Known rows, with every step that occurs:
duzo, nepofik, kazoz, dipef, nulum: -8,5,-15,-1,4,4,20,4,-5,12,-6,3,-2,3,6,-11,6,2,-3,3,11,3,-5,4
nulum, nepofik, duzo, dipef: 3,-3,-1,8,-1,-8,-8,-2,-6,-8,3,-8,2,4,-3,-5,4,0,5,-1,4,-3,10,-1
duzo, nepofik, suvur: -3,1,-15,-1,2,3,9,-2,22,10,-1,-5,0,-2,3,1,6,1,-5,1,3,2,2,6
nulum, nepofik, duzo: 6,-2,-2,3,-1,-2,-7,-1,-1,7,5,-10,2,3,-2,-3,4,0,2,-1,7,-3,4,-4
suvur, dipef, duzo, nepofik, nulum: -1,2,-4,-3,-2,5,-1,6,3,18,-5,17,-2,-6,3,-2,3,1,0,1,7,3,-5,-1
duzo, nepofik, suvur, dipef: -3,2,-16,-2,4,3,9,1,15,26,0,-3,0,-3,5,3,6,1,-3,0,5,2,-2,4
suvur, dipef, nulum, nepofik: -3,2,2,-1,4,2,-4,5,-20,16,1,-10,0,-1,-1,0,-2,1,3,-7,13,1,-4,-2
suvur, dipef, kazoz, nepofik, butu: 4,-2,6,-6,3,3,2,3,2,36,0,-11,6,-3,4,-2,1,0,0,6,-4,2,-5,-6
nepofik, nulum: -2,-1,-1,2,-2,0,-11,0,6,-6,-1,14,1,-1,1,-2,4,0,4,0,-5,-1,1,2
kazoz, nepofik, suvur, dipef, nulum: -5,3,9,-4,14,2,9,-2,7,24,4,-16,2,-4,5,-1,1,0,1,0,-4,-1,-6,1
nulum, nepofik, suvur: 4,1,-9,5,2,-2,-11,-2,0,-2,2,-11,1,-4,-1,2,4,0,0,-2,7,-1,0,6
duzo, dipef, nulum, nepofik, kazoz: -5,2,0,7,3,-6,-3,-1,-23,-13,-6,-4,-1,3,-4,-6,1,0,6,-3,7,1,8,6
kazoz, nepofik: 0,-1,13,-4,4,1,4,-3,9,14,2,-3,2,0,2,-5,0,-1,-1,4,-1,-1,-1,-3
nulum, nepofik, suvur, dipef: 4,2,-9,3,4,-1,-11,1,-7,15,4,-10,1,-5,1,4,4,0,2,-3,9,-1,-5,4
suvur, dipef, nulum: -6,2,3,-4,6,2,5,4,-13,16,1,-7,-1,0,1,1,-2,1,3,-4,3,1,-4,-2
dipef, nulum, nepofik, duzo: -1,-1,3,1,4,0,-1,0,-5,1,3,-19,1,4,-2,-5,1,1,3,-5,8,-2,4,-4
duzo, dipef, nulum, nepofik, suvur: -6,1,-3,8,5,-6,-5,-3,-12,-25,-2,-16,0,-1,-4,-3,1,0,5,-4,3,0,8,7
suvur, dipef: 0,1,0,-2,2,1,1,3,-9,20,2,2,0,-1,2,3,0,0,2,-1,2,0,-5,-1
kazoz, dipef, nulum, nepofik: -4,4,-5,3,3,0,1,5,-24,-13,1,-12,1,0,1,-11,0,1,1,-1,15,0,-7,0
kazoz, dipef, suvur: -2,0,-6,0,-4,1,8,6,-16,-13,-1,2,1,3,4,-6,0,1,-2,2,6,0,-5,0
kazoz, dipef, nulum: -7,4,-4,1,5,1,11,4,-16,-14,0,-9,0,1,3,-10,0,1,1,1,5,0,-8,0
duzo, nepofik: -4,-1,-8,-3,-3,4,8,1,13,12,-3,2,-1,2,1,-2,3,1,-5,1,8,3,3,0
nulum, nepofik: 4,-1,-2,3,-3,-1,-12,1,-9,1,1,-4,1,0,-3,-1,1,0,0,-2,13,0,1,0
suvur, dipef, kazoz: 3,-2,2,-3,0,2,2,5,-13,11,2,-4,4,-2,2,1,-2,1,1,3,-1,0,-1,-2
nulum, nepofik, duzo, dipef, kazoz: 5,-6,1,6,-3,-6,-7,-1,-10,-16,3,-14,5,4,-3,-6,3,0,5,3,3,-3,14,-1

Rows:
3,4,9,-3,10,2,6,-1,7,21,2,-6,1,-8,5,-2,1,0,0,4,-3,0,-10,0 | kazoz, nepofik, suvur, dipef, duzo
-2,3,-5,4,5,-1,5,4,-17,-8,4,-17,1,3,2,-12,3,1,2,-1,10,-2,-5,-3 | kazoz, dipef, nulum, nepofik, duzo
-4,1,-4,6,1,-6,-9,0,-12,-8,-6,-14,0,1,-5,-4,2,0,5,-3,5,3,6,1 | duzo, dipef, nulum, nepofik, butu
1,3,-3,-5,-1,6,7,6,-2,23,-4,6,-2,-5,3,-1,1,2,-3,1,11,4,-6,-3 | suvur, dipef, duzo, nepofik
3,-5,0,6,-5,-6,-6,1,-9,-11,2,-7,2,7,-3,-3,3,0,3,-2,6,-2,13,-1 | nulum, nepofik, duzo, dipef, suvur
-2,4,-12,1,-3,4,4,6,-1,-12,-5,15,-1,-5,5,-13,5,2,-2,6,9,2,-9,1 | kazoz, dipef, duzo, nepofik, nulum
-1,5,-11,0,-2,4,13,6,-5,-7,-5,4,-2,-4,4,-12,3,2,-5,6,13,3,-10,-1 | kazoz, dipef, duzo, nepofik
-1,-5,3,4,-2,-5,0,0,-11,-28,-2,-5,3,1,-2,-4,-1,0,3,6,-6,0,12,3 | duzo, dipef, kazoz
-2,-2,12,-2,3,1,-6,-3,14,8,1,10,3,-1,3,-6,3,-1,2,4,-6,-2,0,-1 | kazoz, nepofik, nulum
2,-3,8,-3,6,2,6,-3,12,0,3,-16,6,-4,3,-4,1,0,-2,8,-8,-2,3,2 | dipef, kazoz, nepofik, suvur
-5,4,-5,-1,11,1,6,1,-2,11,2,-14,0,-4,3,4,2,1,3,-4,-3,0,-6,4 | nepofik, suvur, dipef, nulum
-1,4,-1,0,6,1,-1,4,-24,26,-1,-4,-1,0,0,-1,1,0,4,-6,12,1,-5,1 | suvur, dipef, nulum, nepofik, kazoz
-9,0,4,4,4,-5,4,-1,-11,-23,-4,-7,-1,2,-3,-4,-2,0,5,-2,-2,1,8,3 | duzo, dipef, nulum
8,6,-9,6,0,-1,-3,4,-27,-2,-4,7,-1,-4,1,-11,4,0,1,3,16,1,-11,3 | nulum, nepofik, kazoz, dipef, duzo
4,-3,8,-4,1,3,2,-1,12,18,-2,-14,6,-2,2,-5,2,-1,-3,8,-7,2,0,-5 | dipef, kazoz, nepofik, butu
-1,-5,14,1,1,-4,4,-2,-4,-17,-1,-7,5,1,-1,-8,-1,0,2,8,-6,0,11,1 | duzo, dipef, kazoz, nepofik
-1,1,-5,-1,-5,5,-2,3,13,-3,-7,17,-2,-6,1,-6,4,1,-2,3,6,3,0,0 | dipef, duzo, nepofik, nulum
0,1,6,-2,9,0,5,-5,17,11,3,-10,2,-3,4,-2,3,-1,-1,4,-6,-2,-2,3 | kazoz, nepofik, suvur
1,1,-4,-3,-4,6,7,3,8,2,-6,5,-3,-4,0,-5,1,2,-5,2,11,4,-1,-1 | dipef, duzo, nepofik
7,4,-6,3,3,0,-10,2,-10,8,1,-7,0,-9,0,2,2,0,1,-2,10,0,-7,3 | nulum, nepofik, suvur, dipef, duzo
-6,-2,-9,-1,-4,4,-2,1,19,6,-4,15,0,0,2,-3,6,1,-1,1,4,1,4,2 | duzo, nepofik, nulum
-1,3,-4,-1,3,2,-7,5,-13,30,-2,-14,0,-2,-1,1,2,0,3,-6,10,3,-7,-4 | suvur, dipef, nulum, nepofik, butu
6,-1,-7,2,2,0,-9,2,-10,7,3,-15,4,-5,1,3,2,0,1,0,7,-1,-1,4 | nulum, nepofik, suvur, dipef, kazoz
-4,-4,2,3,-6,-5,1,2,-11,-23,-4,4,0,4,-2,0,-2,0,2,0,-1,1,11,3 | duzo, dipef, suvur
-6,-1,4,4,5,-6,9,-2,-1,-14,1,-13,0,6,-2,-6,2,1,7,-1,-8,-2,11,-2 | nepofik, duzo, dipef, nulum
-2,2,-12,-1,0,3,12,0,9,24,-6,11,-2,2,3,-3,6,1,-4,2,7,3,1,4 | duzo, nepofik, kazoz
1,-6,13,-4,0,3,-4,-1,8,-3,1,2,6,-2,3,-8,1,0,1,8,-7,-2,5,-1 | dipef, kazoz, nepofik, nulum
1,3,-10,-1,1,5,8,1,16,0,-5,-1,-2,-8,2,-2,4,2,-6,3,6,3,-2,4 | dipef, duzo, nepofik, suvur
-2,-6,13,2,0,-4,-5,-2,0,-21,-2,3,5,0,0,-9,1,0,6,8,-10,-1,12,3 | duzo, dipef, kazoz, nepofik, nulum
0,2,6,-3,11,0,5,-3,10,27,4,-8,2,-4,5,0,3,-1,0,3,-5,-1,-7,2 | kazoz, nepofik, suvur, dipef
2,-5,3,4,0,-6,6,-1,0,-18,2,-10,4,5,0,-6,2,0,5,6,-11,-3,14,-2 | nepofik, duzo, dipef, kazoz
-8,3,-12,-4,7,5,12,2,12,22,-1,-10,-1,-2,4,1,4,2,-3,-2,6,3,-2,4 | duzo, nepofik, suvur, dipef, nulum
-1,1,2,-1,5,0,0,4,-13,21,5,-15,1,2,0,-2,1,1,5,-6,9,-1,-1,-5 | suvur, dipef, nulum, nepofik, duzo
